What can hang from each mark:
K712: K381 K382
K907: K239 K381
K239: K907
K303: K381
K935: K381
K382: K381
K53: K381
K381: K26 K303 K531 K712 K907 K935

Every row comes from one small tree of marks. The marks that hang from a mark follow it in brackets, in the order of their numbers. Every link used is in the known rows. Which tree was each row made from?
Known rows:
K907(K239 K381): [-0.18 -0.31 -0.73 -0.23 -0.30  0.40 -0.33  0.47 -1.32 -1.49 -0.06  3.13
 -1.60 -0.99 -0.80 -0.32 -2.39  0.08 -0.70  1.04 -1.91]
K382(K381(K26 K531 K712 K935)): [-0.64 -1.00 -4.37  2.02 -0.51  2.61  1.52  1.94 -0.84 -1.78  5.65  3.78
 -1.82 -1.09  0.06 -0.59 -5.07  0.34 -1.52  3.49 -3.17]
K907(K381): [-0.27  0.06 -0.52  0.24 -0.26  1.00 -0.18  1.33 -1.17 -1.00  0.20  2.84
 -1.84 -0.23 -0.06 -0.45 -2.72 -0.27 -0.51  1.37 -1.82]
K907(K239 K381(K26 K531 K712)): [-0.52 -1.30 -2.12  0.48 -0.13  1.60 -0.14  0.33 -0.76 -1.82  3.61  3.51
 -1.35 -1.68 -0.77 -0.56 -4.13  0.85 -1.49  2.20 -2.78]
K239(K907(K381(K303 K531 K712))): [-0.07 -0.79  0.35  0.45 -0.75  0.77 -1.34 -0.06 -0.92 -0.35  2.94  3.92
 -1.53 -0.21  1.30 -0.61 -1.52  0.21 -1.67  2.64 -1.90]
K303(K381(K907)): [-0.41  0.22 -0.53  1.04 -0.40  0.96 -0.09 -0.87 -1.27 -0.19  2.71  2.38
 -2.05 -0.54  1.03 -0.60 -4.08  0.00 -0.79  1.12 -3.03]
K907(K239 K381(K26 K303 K531 K712(K382) K935)): [-0.61 -1.80 -3.68 -0.76 -0.34  1.24 -1.52  0.95 -1.23 -2.10  3.31  4.18
 -0.70 -1.70  0.82 -1.04 -4.05  0.93 -2.03  3.23 -2.81]
K381(K26 K303 K531 K712(K382) K907(K239) K935): [-0.67 -1.86 -5.02 -0.81 -0.67  1.27 -2.13  0.11 -0.94 -1.46  6.15  4.12
 -1.10 -2.09  1.89 -1.63 -5.23  1.21 -2.45  4.12 -3.99]
K382(K381(K935)): [-0.29  0.00 -2.99  1.31 -0.67  1.38  1.36  2.14 -1.41 -1.43  1.94  3.36
 -2.05 -0.42  0.05 -0.35 -3.34 -0.43 -0.73  2.34 -2.34]
K382(K381): [-0.46  0.34 -1.67  0.84 -0.60  1.49  1.58  1.70 -1.37 -0.57  0.97  2.74
 -2.79 -0.29 -0.43 -0.37 -2.78 -0.60 -0.41  1.69 -2.06]
K712(K381 K382): [-0.68 -0.11 -1.14  0.03  0.22  1.03 -0.47  1.31 -1.66 -0.26 -3.45  3.72
 -3.22 -0.44  0.09 -1.56 -1.45 -0.49 -0.19  1.80 -2.09]
K381(K935): [-0.46 -0.16 -2.86  1.10 -0.55  0.69 -0.37  1.51 -1.13 -2.16  1.17  3.09
 -1.68 -0.28  0.84 -0.46 -2.73 -0.21 -0.85  2.36 -3.26]
K935(K381(K26 K303 K531 K712(K382) K907(K239))): [-0.72 -1.24 -2.79 -0.89 -0.74  0.33 -1.52 -0.26 -0.90  0.11  6.66  4.20
 -1.85 -1.92  0.59 -1.81 -5.24  1.19 -1.73  3.18 -2.78]
K381(K26 K303 K712(K382) K907(K239) K935): [-0.51 -1.37 -4.30 -1.15 -0.77  1.35 -3.05 -0.73 -1.16 -1.19  5.37  3.04
 -1.15 -1.65  2.46 -1.64 -5.40  1.32 -2.17  3.47 -3.74]
K303(K381(K26 K531 K712(K382) K907(K239) K935)): [-0.74 -1.57 -3.80  0.92  0.10  1.57 -1.01 -0.88 -1.14 -1.77  5.04  3.97
 -0.90 -2.09  0.70 -1.08 -6.64  0.92 -1.95  2.52 -4.16]
K712(K381): [-0.41  0.08 -0.55  1.16 -0.34  1.01  0.43  0.78 -1.29 -0.28 -0.86  3.24
 -3.21 -0.30  0.36 -1.10 -0.94 -0.15 -0.30  1.95 -2.20]
K53(K381(K303 K531 K907 K935)): [-0.16 -0.55 -3.62  0.53 -1.60  0.08  0.13  0.71 -0.99 -1.20  6.11  4.44
 -1.51 -0.97  1.58 -0.97 -5.89 -0.04 -1.60  3.53 -2.52]
K712(K381(K26 K303 K531 K907(K239) K935) K382): [-0.35 -1.51 -3.83 -0.85 -0.75  1.17 -1.12  0.79 -1.40 -0.46  2.86  4.79
 -2.01 -1.97  1.30 -2.09 -3.63  0.89 -1.67  4.12 -2.45]
K381(K26 K303 K712(K382) K907 K935): [-0.58 -1.03 -4.10 -0.72 -0.74  1.94 -2.88  0.06 -1.03 -0.77  5.50  2.81
 -1.38 -0.94  3.12 -1.79 -5.69  1.02 -2.01  3.81 -3.59]
K303(K381): [-0.76  0.30 -0.38  1.36 -0.28  0.89  0.41 -0.16 -1.40 -0.97  0.45  2.14
 -2.22 -0.16  0.60 -0.17 -2.70 -0.30 -0.51  0.83 -3.07]

Which tree is each row?
[-0.16 -1.43 -1.74 -0.10 -0.65  1.65 -2.36  0.56 -1.02 -1.13  3.47  4.18
 -0.81 -0.59  1.58 -1.07 -3.88  0.54 -2.02  3.59 -2.05]	K239(K907(K381(K26 K303 K531 K712(K382) K935)))
[-0.56 -1.05 -2.42 -0.13 -0.78  0.22 -0.95 -0.63 -0.78 -0.45  5.59  3.77
 -1.99 -1.61  1.57 -1.06 -2.19  0.83 -2.03  2.94 -3.77]	K381(K303 K531 K712 K907(K239))
[-0.36 -1.65 -3.39  0.95 -0.20  1.45 -0.39  0.74 -0.79 -2.69  4.58  4.13
 -0.63 -1.77 -0.30 -0.55 -4.76  1.00 -1.78  2.84 -3.04]	K907(K239 K381(K26 K531 K712 K935))
[-1.30 -1.07 -3.29 -0.55 -0.44  1.99 -1.22  1.14 -0.95 -0.86  2.76  2.99
 -2.37 -0.84  1.59 -1.30 -3.11  0.42 -1.64  3.42 -3.62]	K381(K26 K303 K531 K712(K382))
[-0.15 -0.53 -3.66  0.55 -1.27  1.06  1.24  2.05 -1.21 -0.35  5.91  4.27
 -1.87 -1.00  1.34 -0.87 -3.48 -0.03 -1.58  3.73 -2.33]	K382(K381(K303 K531 K907 K935))
[-1.15 -1.21 -3.49  1.60  0.25  2.04 -0.40  0.45 -1.19 -2.13  3.03  3.57
 -1.28 -1.08  0.87 -0.77 -5.42  0.35 -1.52  2.46 -4.10]	K303(K381(K26 K531 K712(K382) K935))
[-0.67 -1.02 -4.19  1.24 -1.08  2.33  1.10  1.77 -0.98 -1.16  6.51  3.48
 -1.90 -0.87  1.39 -0.73 -3.95  0.55 -1.83  3.98 -3.00]	K382(K381(K26 K303 K531 K712 K935))
[-0.45 -1.10 -4.68 -1.10 -0.90  1.61 -0.05  1.69 -1.49 -0.79  3.97  4.13
 -1.73 -1.81  0.49 -1.32 -5.18  0.31 -1.64  3.64 -2.38]	K712(K382(K381(K26 K303 K531 K907(K239) K935)))
[-0.39 -1.07 -3.30  1.28 -0.68  1.28  0.16 -0.51 -1.02 -1.74  5.91  3.53
 -0.96 -1.91  0.49 -0.61 -6.06  0.82 -1.66  2.61 -3.59]	K303(K381(K26 K531 K907(K239) K935))
[-0.71 -0.04 -0.75  0.56 -0.87 -0.30 -0.83  0.04 -1.03  0.01  4.28  3.10
 -2.32 -0.16  1.40 -1.03 -2.12  0.49 -0.98  2.11 -2.63]	K935(K381(K303 K712))
[-0.55 -0.20 -1.22  1.38 -0.29  0.91  0.69 -0.04 -1.06 -0.45  3.55  3.35
 -1.99 -0.97  0.54 -0.57 -3.96 -0.11 -1.05  1.70 -3.21]	K303(K381(K531 K907))
[-0.42 -1.07 -3.34  0.83 -0.91  1.29  0.02 -1.16 -0.59 -1.42  6.96  3.79
 -1.82 -1.98 -0.29 -1.01 -7.98  0.70 -1.64  2.69 -3.17]	K53(K381(K26 K531 K712 K907(K239)))
[-0.26 -0.45 -2.22 -1.28 -1.57  1.22 -1.44 -0.78 -0.99 -0.19  5.14  1.84
 -2.07 -1.32  1.71 -1.14 -3.97  1.07 -1.52  2.88 -2.83]	K381(K26 K303 K907(K239))
[ 0.03 -1.31 -1.38  0.74 -1.05  1.56 -1.68  0.22 -0.76 -1.16  5.32  3.82
 -0.79 -0.49  1.77 -0.75 -3.57  0.79 -2.09  3.69 -2.12]	K239(K907(K381(K26 K303 K531 K712 K935)))
[-0.83 -0.07 -2.60 -1.17 -0.79  2.19 -0.03  1.92 -1.66 -0.11  0.57  2.32
 -2.78 -0.45  0.67 -1.08 -3.57 -0.28 -0.76  2.50 -1.89]	K712(K382(K381(K26 K303)))
[-1.07 -0.89 -2.76  0.51 -0.94  1.90 -0.40  0.67 -0.62 -0.89  5.15  2.56
 -2.31 -0.72  1.83 -0.90 -2.70  0.74 -1.73  3.54 -3.71]	K381(K26 K303 K531 K712)
[-0.58 -1.58 -4.60  0.26  0.27  0.44 -1.48  0.49 -1.02 -2.07  3.34  5.21
 -1.10 -2.08  0.37 -1.30 -4.52  0.42 -1.92  2.96 -4.15]	K381(K531 K712(K382) K907(K239) K935)
[-0.07 -0.81 -3.85  0.09 -1.01  1.38 -1.23 -0.16 -0.88 -1.80  5.20  2.85
 -1.18 -1.64  0.69 -0.96 -5.92  0.98 -1.50  3.02 -3.30]	K381(K26 K907(K239) K935)
[-0.74 -0.27 -1.33  0.39 -1.13  0.77 -0.97 -0.19 -0.85 -0.01  5.89  2.44
 -2.25 -0.39  1.47 -1.17 -3.84  0.99 -1.14  2.67 -2.62]	K935(K381(K26 K303 K712))
[-0.62 -1.83 -5.25  0.07 -0.03  1.59 -1.70  0.35 -0.79 -2.14  5.19  4.46
 -1.02 -2.31  0.41 -1.49 -6.42  0.98 -2.10  3.56 -4.15]	K381(K26 K531 K712(K382) K907(K239) K935)
[-0.44 -1.26 -3.21  1.46 -0.16  2.15 -0.22  1.56 -0.64 -2.18  4.88  3.87
 -0.85 -1.00  0.43 -0.67 -5.13  0.66 -1.62  3.14 -2.93]	K907(K381(K26 K531 K712 K935))
[-0.25 -1.39 -4.54  0.57 -1.22  1.85  0.52  0.44 -0.95 -0.80  8.56  3.92
 -1.49 -1.91  1.25 -1.04 -5.19  1.12 -2.26  4.03 -3.07]	K382(K381(K26 K303 K531 K712 K907(K239) K935))
[-0.50 -0.70 -4.23  1.45 -1.20  1.41  0.90  1.32 -0.84 -2.56  4.68  3.87
 -1.59 -0.97 -0.13 -0.58 -7.13 -0.04 -1.16  3.28 -2.77]	K53(K381(K26 K531 K935))
[-0.27 -0.53 -1.82  0.44 -0.70 -0.78  0.26  0.40 -0.84 -0.41  5.00  4.71
 -1.91 -1.73 -1.03 -1.06 -4.03  0.38 -0.96  2.19 -2.39]	K935(K381(K531 K907(K239)))
[ 0.07 -0.88 -2.56 -0.06 -1.38  1.18 -1.00 -0.46 -1.23 -0.20  4.64  3.35
 -2.02 -1.42  2.03 -1.68 -3.41  1.32 -1.52  3.65 -2.33]	K712(K381(K26 K303 K907(K239) K935))
[-0.65 -0.42 -1.09 -0.12  0.54  1.29 -1.31  0.99 -1.32 -1.03 -0.63  3.34
 -1.78 -0.40  0.17 -0.92 -3.34 -0.19 -0.80  1.28 -2.37]	K907(K381(K712(K382)))
